What can hang from each mark:
J_9: J_277 J_802
J_180: J_14
J_277: J_9 J_93 J_802
J_324: J_959
J_494: J_80 J_959
J_93: J_277
J_802: J_277 J_959
J_959: J_324 J_802
J_14: J_180 J_802

Each row was made from one small tree. The marks that hang from a mark follow it in brackets, in the order of their numbers. Every link used is in the known rows. Write each row's tree.
Known rows:
J_93{J_277}: [-0.03 -0.07  0.03  0.02 -0.05 -0.15 -0.02 -0.03  0.15 -0.07  0.09  0.09
 -0.07  0.05  0.00  0.24 -0.06 -0.03 -0.10  0.06  0.10]
J_277{J_93 J_802}: [-0.08  0.07  0.07 -0.13 -0.06 -0.05  0.09 -0.03 -0.12  0.03  0.00  0.10
 -0.05 -0.01 -0.08  0.14 -0.17 -0.23 -0.14  0.01  0.43]
J_93{J_277{J_9 J_802}}: [-0.13 -0.05  0.08  0.09 -0.12 -0.16  0.02 -0.06  0.20 -0.01  0.11  0.05
 -0.05  0.04 -0.12  0.24 -0.17 -0.13 -0.18 -0.03  0.36]
J_494{J_80 J_959{J_324 J_802{J_277{J_93}}}}: [-0.09 -0.05  0.05 -0.15 -0.14 -0.08 -0.08  0.13  0.10 -0.05 -0.32  0.11
 -0.11  0.12  0.31 -0.24  0.08  0.02 -0.17 -0.15 -0.40]
J_180{J_14{J_802{J_277{J_9 J_93} J_959{J_324}}}}: [-0.19  0.00 -0.03 -0.06  0.00 -0.08  0.07  0.03  0.08 -0.14 -0.05  0.10
 -0.02  0.07  0.10 -0.44 -0.10  0.06 -0.12 -0.14  0.19]
J_277{J_93}: [ 0.07  0.04  0.05 -0.06  0.01 -0.10 -0.01  0.01 -0.16 -0.01  0.06  0.10
 -0.10  0.02  0.04  0.02 -0.13 -0.03 -0.07  0.05  0.17]
J_14{J_180 J_802{J_277{J_9 J_93} J_959{J_324}}}: [-0.18  0.04  0.03  0.07 -0.05 -0.05 -0.08  0.16  0.19 -0.27  0.15  0.05
 -0.05  0.11  0.12 -0.68 -0.03 -0.10 -0.01  0.09  0.09]
J_324{J_959{J_802}}: [-0.02 -0.04  0.05 -0.06 -0.09 -0.15 -0.24  0.08  0.11 -0.04 -0.05  0.22
 -0.05  0.12  0.14  0.09  0.15  0.07  0.00  0.02 -0.11]
J_494{J_80 J_959{J_324}}: [-0.01 -0.06  0.02 -0.05 -0.11 -0.08 -0.05  0.10  0.19 -0.05 -0.39  0.04
 -0.09  0.06  0.26 -0.22  0.08 -0.06 -0.22 -0.28 -0.36]
J_277{J_9}: [ 0.08  0.00  0.09  0.14 -0.08 -0.17 -0.02  0.04  0.09 -0.03  0.05  0.04
 -0.04  0.05  0.02 -0.09 -0.16  0.06 -0.15 -0.11  0.06]
J_180{J_14}: [-0.07 -0.02 -0.04 -0.09 -0.01 -0.11  0.13 -0.03  0.05 -0.05 -0.13  0.11
 -0.01  0.00 -0.01 -0.13 -0.04  0.08 -0.17 -0.16  0.10]
J_959{J_324 J_802}: [-0.13  0.05 -0.04 -0.13 -0.01 -0.07  0.05  0.07  0.16 -0.09 -0.13  0.20
  0.01  0.08  0.23 -0.14  0.04  0.18 -0.04 -0.06 -0.41]
J_494{J_80}: [-0.04  0.01  0.06  0.04 -0.11 -0.09  0.03  0.08  0.01  0.07 -0.16  0.04
 -0.06  0.04  0.13 -0.20 -0.01  0.03 -0.07 -0.10 -0.23]
J_14{J_180 J_802}: [-0.19  0.03  0.03  0.06 -0.04 -0.08 -0.04  0.07  0.11 -0.21  0.07  0.03
 -0.02  0.02  0.02 -0.47  0.18 -0.15  0.04  0.03 -0.17]
J_93{J_277{J_9 J_802{J_959}}}: [-0.07 -0.02  0.07  0.13 -0.11 -0.13  0.02  0.01  0.23 -0.07  0.07  0.03
 -0.04  0.03 -0.08  0.16 -0.21 -0.08 -0.18 -0.06  0.37]
J_277{J_9{J_802{J_959{J_324}}}}: [ 0.24  0.01  0.01  0.25 -0.08 -0.08 -0.02  0.07  0.26  0.04  0.03  0.02
 -0.02 -0.01  0.09 -0.10 -0.17  0.02 -0.26 -0.14  0.04]
J_324{J_959{J_802{J_277{J_9 J_93}}}}: [-0.03 -0.07  0.09 -0.07 -0.12 -0.17 -0.27  0.08  0.08 -0.02  0.07  0.23
 -0.08  0.18  0.13  0.06  0.05  0.06 -0.03  0.10  0.09]
J_9{J_277{J_93 J_802{J_959{J_324}}}}: [-0.07  0.03  0.05 -0.15 -0.11 -0.05  0.01  0.04  0.18  0.04  0.10  0.05
 -0.03  0.10 -0.11  0.13 -0.10 -0.15 -0.13  0.04  0.27]
J_324{J_959{J_802{J_277{J_93}}}}: [-0.04 -0.06  0.07 -0.13 -0.11 -0.16 -0.26  0.08  0.07 -0.02  0.04  0.25
 -0.08  0.18  0.15  0.10  0.08  0.04 -0.01  0.13  0.06]
J_959{J_324 J_802{J_277{J_9 J_93}}}: [-0.15  0.01  0.01 -0.15 -0.06 -0.10  0.00  0.08  0.13 -0.06  0.04  0.22
 -0.04  0.17  0.22 -0.17 -0.11  0.16 -0.08  0.06 -0.11]
J_14{J_180 J_802{J_277{J_93} J_959}}: [-0.13  0.05  0.06  0.03 -0.07 -0.04 -0.08  0.16  0.08 -0.27  0.13  0.05
 -0.05  0.08  0.09 -0.57  0.03 -0.14  0.03  0.17  0.07]

Write each row's tree:
[ 0.08 -0.06  0.01  0.21 -0.06 -0.12 -0.05 -0.01  0.32  0.00  0.13  0.04
 -0.07  0.02  0.03  0.14 -0.15 -0.01 -0.21 -0.04  0.16] | J_93{J_277{J_9{J_802{J_959{J_324}}}}}
[-0.04  0.11  0.06  0.06 -0.04 -0.04  0.06  0.06  0.05 -0.03  0.00  0.05
 -0.04  0.01 -0.01 -0.15 -0.36 -0.09 -0.21 -0.15  0.51] | J_277{J_9 J_93 J_802{J_959{J_324}}}
[-0.14  0.03 -0.03 -0.02  0.01 -0.07  0.10  0.02  0.04 -0.15 -0.15  0.06
  0.01  0.00  0.08 -0.37  0.01  0.07 -0.08 -0.20  0.01] | J_180{J_14{J_802{J_959}}}
[ 0.27 -0.02 -0.04  0.06 -0.12  0.00 -0.01  0.11  0.35  0.04  0.00  0.11
 -0.01  0.04  0.19  0.02 -0.11 -0.10 -0.27  0.07  0.03] | J_9{J_802{J_277 J_959{J_324}}}
[-0.15 -0.01  0.00 -0.14 -0.09 -0.11  0.01  0.09  0.23 -0.08 -0.01  0.22
  0.00  0.18  0.23 -0.17 -0.07  0.17 -0.09  0.03 -0.23] | J_959{J_324 J_802{J_277{J_9}}}
[-0.21 -0.02  0.06 -0.02 -0.12 -0.09 -0.06  0.09  0.15 -0.22  0.15  0.07
 -0.03  0.11  0.04 -0.46  0.13 -0.20  0.02  0.17 -0.04] | J_14{J_180 J_802{J_277}}
[ 0.27  0.00 -0.04  0.04 -0.09  0.01 -0.02  0.09  0.25  0.06  0.05  0.12
 -0.04  0.03  0.18  0.02 -0.15 -0.11 -0.26  0.10  0.13] | J_9{J_802{J_277{J_93} J_959{J_324}}}
[-0.19  0.05  0.01 -0.01 -0.04 -0.02 -0.07  0.16  0.17 -0.29  0.11  0.08
 -0.04  0.11  0.15 -0.63  0.02 -0.13  0.02  0.13  0.04] | J_14{J_180 J_802{J_277{J_93} J_959{J_324}}}
[-0.15  0.00  0.01 -0.03 -0.02 -0.09  0.06  0.03  0.01 -0.13 -0.03  0.08
 -0.03  0.06  0.06 -0.40 -0.09  0.05 -0.11 -0.11  0.22] | J_180{J_14{J_802{J_277{J_9 J_93} J_959}}}
[ 0.25  0.05  0.03  0.22 -0.01 -0.05 -0.04  0.04  0.06  0.07  0.13  0.03
 -0.10 -0.02  0.06 -0.10 -0.26  0.00 -0.23 -0.08  0.26] | J_277{J_9{J_802{J_959{J_324}}} J_93}
[ 0.15  0.02  0.10  0.03 -0.11 -0.11 -0.06  0.17  0.04 -0.12  0.12  0.09
 -0.06  0.14  0.13 -0.19 -0.33  0.05 -0.15  0.12  0.36] | J_802{J_277{J_9 J_93} J_959}
[ 0.00  0.12  0.06 -0.07 -0.05 -0.01  0.08  0.06 -0.09 -0.04 -0.06  0.08
 -0.04 -0.02 -0.01  0.02 -0.23 -0.17 -0.14 -0.02  0.44] | J_277{J_93 J_802{J_959}}
[-0.16 -0.01 -0.02 -0.22 -0.08 -0.08  0.03  0.09  0.21 -0.09 -0.05  0.24
  0.00  0.17  0.25 -0.12 -0.01  0.13 -0.06  0.08 -0.28] | J_959{J_324 J_802{J_277}}
[-0.05  0.12  0.01 -0.10 -0.02  0.01  0.10  0.06  0.01 -0.06 -0.09  0.11
 -0.03 -0.01  0.04 -0.04 -0.24 -0.15 -0.15 -0.06  0.41] | J_277{J_93 J_802{J_959{J_324}}}
[-0.04  0.01  0.11 -0.09 -0.12 -0.14 -0.03  0.08 -0.07 -0.03  0.10  0.16
 -0.05  0.13  0.11 -0.06 -0.09  0.14 -0.05  0.13 -0.04] | J_959{J_802{J_277{J_9 J_93}}}
[-0.13  0.03  0.02 -0.04 -0.08 -0.06 -0.03  0.14  0.16 -0.22 -0.02  0.10
  0.00  0.13  0.26 -0.37 -0.03 -0.06 -0.01  0.03 -0.07] | J_14{J_802{J_277 J_959{J_324}}}
[-0.06  0.08 -0.01 -0.07 -0.09 -0.01  0.12  0.09  0.21 -0.09 -0.19  0.10
  0.04  0.01  0.06 -0.03 -0.14 -0.14 -0.18 -0.11  0.18] | J_277{J_802{J_959{J_324}}}
[ 0.28  0.02  0.05  0.27 -0.09 -0.09 -0.03  0.07  0.20  0.05  0.05  0.00
 -0.03 -0.03  0.05 -0.06 -0.17  0.02 -0.25 -0.12  0.06] | J_277{J_9{J_802{J_959}}}
[ 0.24  0.02  0.08  0.20 -0.04 -0.10 -0.05 -0.03 -0.02  0.14  0.19  0.03
 -0.11 -0.02 -0.02  0.01 -0.22 -0.05 -0.22 -0.03  0.27] | J_277{J_9{J_802} J_93}
[-0.16  0.00 -0.02 -0.08 -0.04 -0.08  0.08  0.04  0.07 -0.16 -0.10  0.09
  0.00  0.06  0.09 -0.36 -0.02  0.04 -0.10 -0.10  0.11] | J_180{J_14{J_802{J_277 J_959}}}
[-0.12 -0.02  0.00 -0.01 -0.07 -0.08  0.05  0.01  0.26 -0.09 -0.02  0.09
 -0.02  0.03  0.00  0.20 -0.13 -0.13 -0.15 -0.01  0.26] | J_93{J_277{J_802{J_959{J_324}}}}
[-0.18  0.03 -0.07 -0.04  0.03 -0.05  0.11  0.03  0.10 -0.16 -0.17  0.08
  0.01  0.01  0.11 -0.41  0.01  0.08 -0.09 -0.22  0.00] | J_180{J_14{J_802{J_959{J_324}}}}
[-0.06  0.06  0.11  0.03 -0.08 -0.10  0.06 -0.03 -0.08  0.06  0.09  0.05
 -0.07  0.01 -0.13  0.02 -0.29 -0.17 -0.19 -0.08  0.55] | J_277{J_9 J_93 J_802}
[-0.09 -0.06  0.07 -0.10 -0.15 -0.10 -0.09  0.13  0.11 -0.04 -0.29  0.09
 -0.11  0.13  0.29 -0.28  0.04  0.04 -0.19 -0.18 -0.37] | J_494{J_80 J_959{J_324 J_802{J_277{J_9 J_93}}}}
[-0.09  0.00  0.09 -0.18 -0.14 -0.09  0.00 -0.03  0.09  0.10  0.16  0.05
 -0.04  0.10 -0.20  0.25 -0.05 -0.20 -0.12  0.09  0.29] | J_9{J_277{J_93 J_802}}
